Each row comes from the steps of one path. Every step used is in the known rows, and no mark comes twice. Write the path behind each row, first mark first.
(in the rows, 128 means zero)
Known rows
m-z: [155 115 121 149 162  91  87 149  80 132 132 127 182 116  95 100 109 102
 140  89 125  81 131 125  85 107 108 132 174 144 125 118 112]
p-n-z-l-j: [106 125 108 139 149 103  89 141  72 102 111  58 176 152  96 129 154  94
 148 104 143  72  98 150 129 104 123 142 178 181 135  95  86]
n-z-m-l-p: [146 128 109 132 154 108 106 127 116 129 127 107 129 141 101 148 143 108
 109  99 156  62 117 120 109 115  90 150 167 136 142 134 106]
z-m-p-n: [107 135 117 170 167  83  64 128 124 127 127  39 119 139 116 136 151 138
 120  90 136  91 130 126  83 117 124 137 182 144 123 130  98]
p-n-j-z-l: [106 113 100 140 145 111  68 145  74  69  90  72 189 133  69 141 153 130
 118 106 117  77 131 162 110  90 126 131 176 172 114 104 104]
p-z-l: [130  70  91 142 154 119  80 125  97 121 108 111 194 115 101 122 142 133
 127  88 149 135 139 129  72  93 136 163 169  79 113 100 132]
l-p-n-j: [128 135 106 135 128 128  62 146  92  70 135  77 183 156  74 154 178 131
  93 103 134  97 136 170 122  84 123 162 171 177  95 119 101]
n-j-m: [164 131 103 139 149 139  56 134 134  95 154 148 209 131  63 153 101 142
  73  87 116  86 128 145  88  91  94 120 165 152 115 107 155]
m-l-n-p: [123 125  91 121 165 125  53 110  54 108 112  73 133 124  66 140 126  92
 107 103 160 100 145 140  95  97 167 142 149 113 136 122  75]
z-l: [129  99  93 139 150 118  31 136  95 123 119 107 188 123 101 139 139 108
 124  95 153  93 125 124  99 104 171 149 171 124 130 101  76]
z-l-p: [139 103  95 139 133 133  33 146 103 114 135 103 189 136 101 151 172 111
 117 100 161  98 128 134 112  92 171 170 169 131 117 115  61]
p-z: [131  84  99 137 158  98  94 114  98 112 117 105 186 129  86 115 120 146
 125  87 139 134 150 136  75 100 109 152 166  88 106 106 162]
l-z-m: [120 117 115 148 168  94  86 126 144 136 127 113 118 144  74 150  96 134
 127  87 158  60 158 103  79 120 110 150 187 138  96 114 134]
m-n-j-p: [ 96  99  85 134 164 105  38 127  50 113 165 101 200 154  87 162 137 113
 114  92 143 110 149 142  94 124 154 131 156 147 105  95 116]
m-z-j: [155 124 114 157 156  88  91 156  82 138 144 116 200 126  88  89 132 101
 107 101 109  76 145 133  90 121 101 123 175 134 129 123 108]
z-m-l-j-p: [141 130 113 146 167 115  30 137 117 141 137  81 138 131  99 140 155 129
  96  69 165  91 140 105 108 105 151 152 168 137 142 145  99]
p-n-j: [109 132 104 136 149 116  61 134  75  68 104  73 183 139  72 143 139 126
  97  98 116  83 125 164 105  91 118 130 178 185 110  94 127]
n-z-m: [140 126 112 143 161  94 108 127 131 129 129 114 139 150 110 137 119 128
 123 105 140  59 112 114 102 124  81 136 174 146 135 117 116]
m-l-n-z-j: [122 131  95 117 152 115  84 123  42 117 116  74 148 127  56 121 139  90
 101 104 157  80 139 153 106 105 139 141 160 109 142 123  89]
n-z-l-p: [139 109  99 131 138 112 102 136 101 126 130 127 176 149 100 144 152 103
 126 113 159  73  99 135 118 116 109 159 166 142 131 108  72]
m-l-z: [121 113  99 110 162 103  73 110  70 131 103 109 134 119  44 150 115  77
 112  79 179  76 153 125  96 112 138 152 162 106 123 127 124]
j-p-z-l: [107  66 111 157 163 107  71 140  93 137 139 108 212 150 102 119 169 101
 157  95 157 174 128 132  87 113 151 146 158 121 112 122  97]
j-z: [124  93 103 135 149  57  75 137  94 101 109  93 184 147  60 120 116 144
 161 106 134  76 166 129 115 116 118 125 164 113 116 137 101]
n-z-j: [134 127 101 133 147  79 117 128  99 129 138 113 188 164  78 117 131 109
  97 122 129  61 122 139 118 144  75 124 168 132 137 109 109]
p-z-j: [131  92  92 144 152  97 100 124 101 119 130  94 206 138  79 104 144 143
  92  99 125 127 165 142  80 114 102 144 169  75 109 110 157]
n-p-z-j: [142 100  82 150 174 104  85 102 123 118 133 104 177 154  92 135 130 129
  89 124 125 132 152 121  79 130 114 133 149  99 115 109 104]
z-j-p: [114 116 107 154 150  82  53 146  99 132 164  86 222 172  75 109 167 101
  96 117 126 119 155 143 115 142 133 116 163 136 122 129  88]
z-j: [129 127  96 143 145  84  55 134 101 119 147  87 206 155  71 115 141 121
  73 112 119  81 162 142 110 132 122 121 171 118 125 116 112]
j-m-n: [133 118 103 154 169 113  45 137 120 122 199  63 199 155  98 153  99  79
 178  74 133 100 153 129  99  99 140 112 157 123 123 116 153]
n-j-z-l: [141  99  87 129 138 113  62 142  94  92 100 152 201 120  55 144 132 171
  79 106 126  71 139 140  97 104 114 136 169 132 114 110  98]
n-p-z-j-m-l: [153 104  83 149 176 120  82 104 129 123 143  99 175 146  87 142 135 104
  95 112 128 133 151 120  79 120 116 127 143  88 125 122 114]
z-l-j-m: [152 116 101 146 147 130  23 149 121 135 158 105 212 135  95 131 139 124
 124  77 163  91 115 120 121  96 164 152 171 136 139 106  79]
m-l-z-j-p: [114 113 101 121 159 100  75 123  71 145 122 101 157 133  39 139 143  63
 100  90 173  90 159 131 102 127 140 143 161 107 125 136 111]
p-z-l-j-m: [146  84  96 147 153 127  76 134 115 130 138 108 210 126  96 115 142 145
 128  75 155 135 132 127  87  88 131 165 170  87 118 102 135]
n-z: [134 118 106 126 153  84 113 119  96 122 127 125 169 154  86 129 107 111
 129 111 145  66 108 133 111 131  82 134 165 145 133 104 113]

Which path is each row?
[123 116 108 141 151  79 116 136  98 138 152 115 199 174  82 115 149  94
 112 125 134  89 117 141 121 152  83 120 163 146 135 118  93]
n-z-j-p
[115 103  94 147 143 147  39 149  76 109 124 109 190 129  89 132 151 135
 109 109 147 111 121 148  89  89 175 150 174 146 116  92  53]
z-l-n-j-p
[152 144 116 146 153  91  51 135 125 142 187  87 205 162  72 113 118 146
 116  70 159  98 117 132 126 116 117 137 165 143 132 121 108]
l-j-m-p
[ 89 119 101 148 149  74  86 127  65 113 106  62 167 133  74 129 163 129
 111 105 136 103 110 164  92 123 118 132 172 141 116 115  70]
m-p-n-j-z-l
[137 103 105 143 152  84  69 145 114 111 111  76 144 132  75 138 152 142
 142  94 145  70 172 116 110 102 127 142 167 105 125 165  92]
j-z-m-l-p
[143  86  81 148 175 119  71 103 120 120 120 116 168 139 107 150 131 123
 113 115 142 136 134 112  75 115 138 146 148 104 118 102  88]
n-p-z-l
[117 134 111 149 156 111 101 135  93 105 132  75 131 155  91 115 111 151
 137 115 137  76 127 143  92 100 116 138 179 148 119 102  89]
l-n-z-m
[120 126  98 114 154 117  82 120  41 113 110  78 138 123  61 127 127  90
 117  98 164  82 132 150 103  98 144 146 157 116 140 121  94]
m-l-n-z
[112 128 107 135 150 104 104 130  70 100 131  82 154 157  75 109 105 141
 141 120 139  81 125 157 100 104 117 136 172 147 117  95  89]
l-n-z
[141 131 117 160 161  91  71 129 139 137 180  77 186 148  86 132 110  96
 152  81 135 115 124 138  89 112 106 111 161 119 127 132 127]
j-m-p
[112  86  97 145 143  88  69 151  81 102 106  80 180 135  69 116 136 144
 171 113 141  81 156 135 106 101 156 136 171 108 118 125  57]
j-z-l-n
[138 106  95 160 180 119  60 123 133 124 197  70 192 159 106 160 103  80
 174  84 131 123 153 122  87 102 133 114 147 108 120 114 149]
j-m-n-p-z
[102 110 111 147 158  79  95 135 111 144 147 113 179 171  46 127 128  99
 116 108 152  91 162 129  98 147 113 134 178 136  96 115 113]
l-z-j-p
[112 137 113 166 164  95  65 129 123 121 123  59 124 133 109 141 151 151
  93  90 131  89 125 131  80 113 113 137 182 149 120 127 102]
z-m-p-n-j
[131 111 105 135 150 120  52 136  93 105 137 154 209 144  64 143 138 142
  68 100 133 119 123 148  93 114 115 130 162 172 108 109 111]
n-j-p
[147  92  81 145 173 121  68 105 119 124 128 117 175 145 103 144 134 137
 105 109 149 132 130 110  86 117 139 153 150 108 120  99  81]
n-p-z-l-j
[134  99 105 146 157 127  70 135 111 110 132 151 199 136  78 139 148 162
  68  96 130 135 130 141  74 106 104 140 166 149 103 113 132]
n-j-p-z-m
[118 131 111 140 133 112  60 145  92  78 140  52 177 163  86 146 175 110
 130 103 142 101 142 162 128  88 137 162 171 169 101 125  95]
l-p-n
[116 118  99 157 175 100  33 132 114 125 154  58 137 144 127 157 126 134
 130  80 140  78 164 105  87 109 153 138 174 129 120 118 124]
z-m-n
[136 115  99 149 132 154  40 157 109  98 138  86 197 134  98 159 182 103
 118  97 145 100 119 150 112  74 159 162 172 153 116 114  75]
z-l-p-n-j-m
[113  93 100 154 165  65  63 143 105 113 127  63 154 147  91 139 128 151
 169  96 133  67 180 111 103 116 133 128 169 110 117 142 104]
j-z-m-n
[101  76 113 166 175  98  72 136 101 140 158  85 187 158 114 125 162 114
 160  89 151 168 147 123  82 117 142 141 160 123 108 130 119]
j-p-z-m-n
[129 100 110 154 157  68  70 145 129 110 113  82 153 142  83 127 124 162
 154  99 130  66 170 111 105 111 117 128 173 118 119 148 102]
j-z-m
[143 102 103 137 135 115  85 131 106 100 145  99 187 151  83 134 164 145
 111  94 150 133 153 149 101  89 116 178 163 107  92 126 126]
l-p-z
[148 113  94 131 148 112  66 137 107  94 102 138 167 117  55 150 130 174
  66  96 126  64 149 132  92 101 101 133 169 131 117 130 120]
n-j-z-m-l
[103  87  71 141 184  99  60 101  69 119 156  71 169 157 108 161 120 105
 143 102 145 121 162 119  82 127 156 137 145 102 108  93 116]
m-n-p-z
[145 106  97 141 129 115  86 137 110 105 154  92 201 156  80 127 179 142
  88 104 139 129 162 154 104  99 112 172 166  99  95 130 122]
l-p-z-j
[119 112  93 149 168 121  83 115  85  94 131  75 148 153  83 119 110 153
 129 123 134 129 149 143  74  98 142 141 159 120 104  95  85]
l-n-p-z
[143  95  85 145 179 107  82  96 121 113 125 114 164 148  97 144 115 129
 111 114 135 135 142 115  75 120 119 138 147 107 112 106 108]
n-p-z
[145 123 108 141 150  74  51 146 117 123 139  91 183 157  70 112 128 193
 118  82 155  65 150 113 137 115 123 148 175 141 128 131  90]
l-j-z-m
[135  84  92 151 151 148  88 135 102 110 125 106 196 114  91 119 136 150
 124  92 137 139 135 145  63  75 131 157 171  86 107  96 135]
p-z-l-n-j-m
[104 110 105 150 174  91  80 124 122 139 141  94 120 152  81 161  99 122
 141  83 161  63 168 103  78 124 127 151 184 131  94 109 137]
l-z-m-n
[108  98 101 146 159  63 106 103  82 141 125  86 164 132  83 112 137 142
 115  93 150 142 128 147  68 132 103 146 165  82 111 116 116]
m-p-z
[105 120 104 137 146 101  74 141  73  64  94  69 184 139  61 138 144 134
 117 104 112  76 136 163 110  93 114 126 175 174 109 107 119]
p-n-j-z
[111 137 115 141 159 101  94 136  86 103 111  45 144 148  98 134 153  99
 135  94 142  65 110 141 126 102 110 141 177 179 139 115 108]
p-n-z-m-l-j
[119 134 100 134 144 130  63 133  70  80 125 103 170 137  57 122 107 177
  84 111 126  90 139 164  84  86 133 136 174 155 101  87 101]
l-n-j
[138 133 106 147 150  81 127 131 121 142 164 102 193 165  80 117 131  95
 111 116 127  75 115 144 111 145  63 113 165 124 142 120 113]
n-z-j-m-p
[125  79  87 144 149 140  86 130  84 106 108 111 188 113  89 117 142 160
 110  96 142 135 138 147  64  82 137 165 173  87 104  89 123]
p-z-l-n-j
[151 104  86 156 175 113  85 106 142 120 150 100 183 156  94 139 128 120
 101 118 121 135 150 119  78 125 106 125 147  99 118 114 116]
n-p-z-j-m
[146  99  90 157 183 114  79 101 146 120 127 105 143 146 114 150 122 141
 107 110 133 129 145 103  69 116 118 141 153 110 115 115 108]
n-p-z-m
[119 105  87 148 157 138  39 133  88 110 121  87 165 134 101 138 136 120
 130 119 150 105 126 130  90  97 186 147 166 131 123  91  37]
z-l-n-p
[132 104  97 131 150 103  99 129  94 131 119 130 176 141 101 137 130 101
 132 110 154  69  96 129 109 124 108 143 168 136 139  99  84]
n-z-l
[125 125 110 149 157  91  97 134 140 138 160 108 178 161  45 133 102 101
 119  97 140  71 165 127  94 131  96 128 179 122 101 115 144]
l-z-j-m
[135 129  91 160 163 104  51 137 125 130 197  61 214 169  87 138 134  86
 110 104 112  92 167 133 105 130 131 103 156 111 128 121 123]
z-j-m-n-p
[106 110  99 152 183  95  80 116 130 140 142  97 112 155  88 168  99 119
 137  92 160  66 165  96  76 129 128 148 178 134  94 107 123]
l-z-m-n-p
[147 107 106 148 140 124  81 136 131 105 148  91 164 147 100 140 170 156
 108  90 147 126 157 136  94  85 116 181 170 110  94 135 126]
l-p-z-m
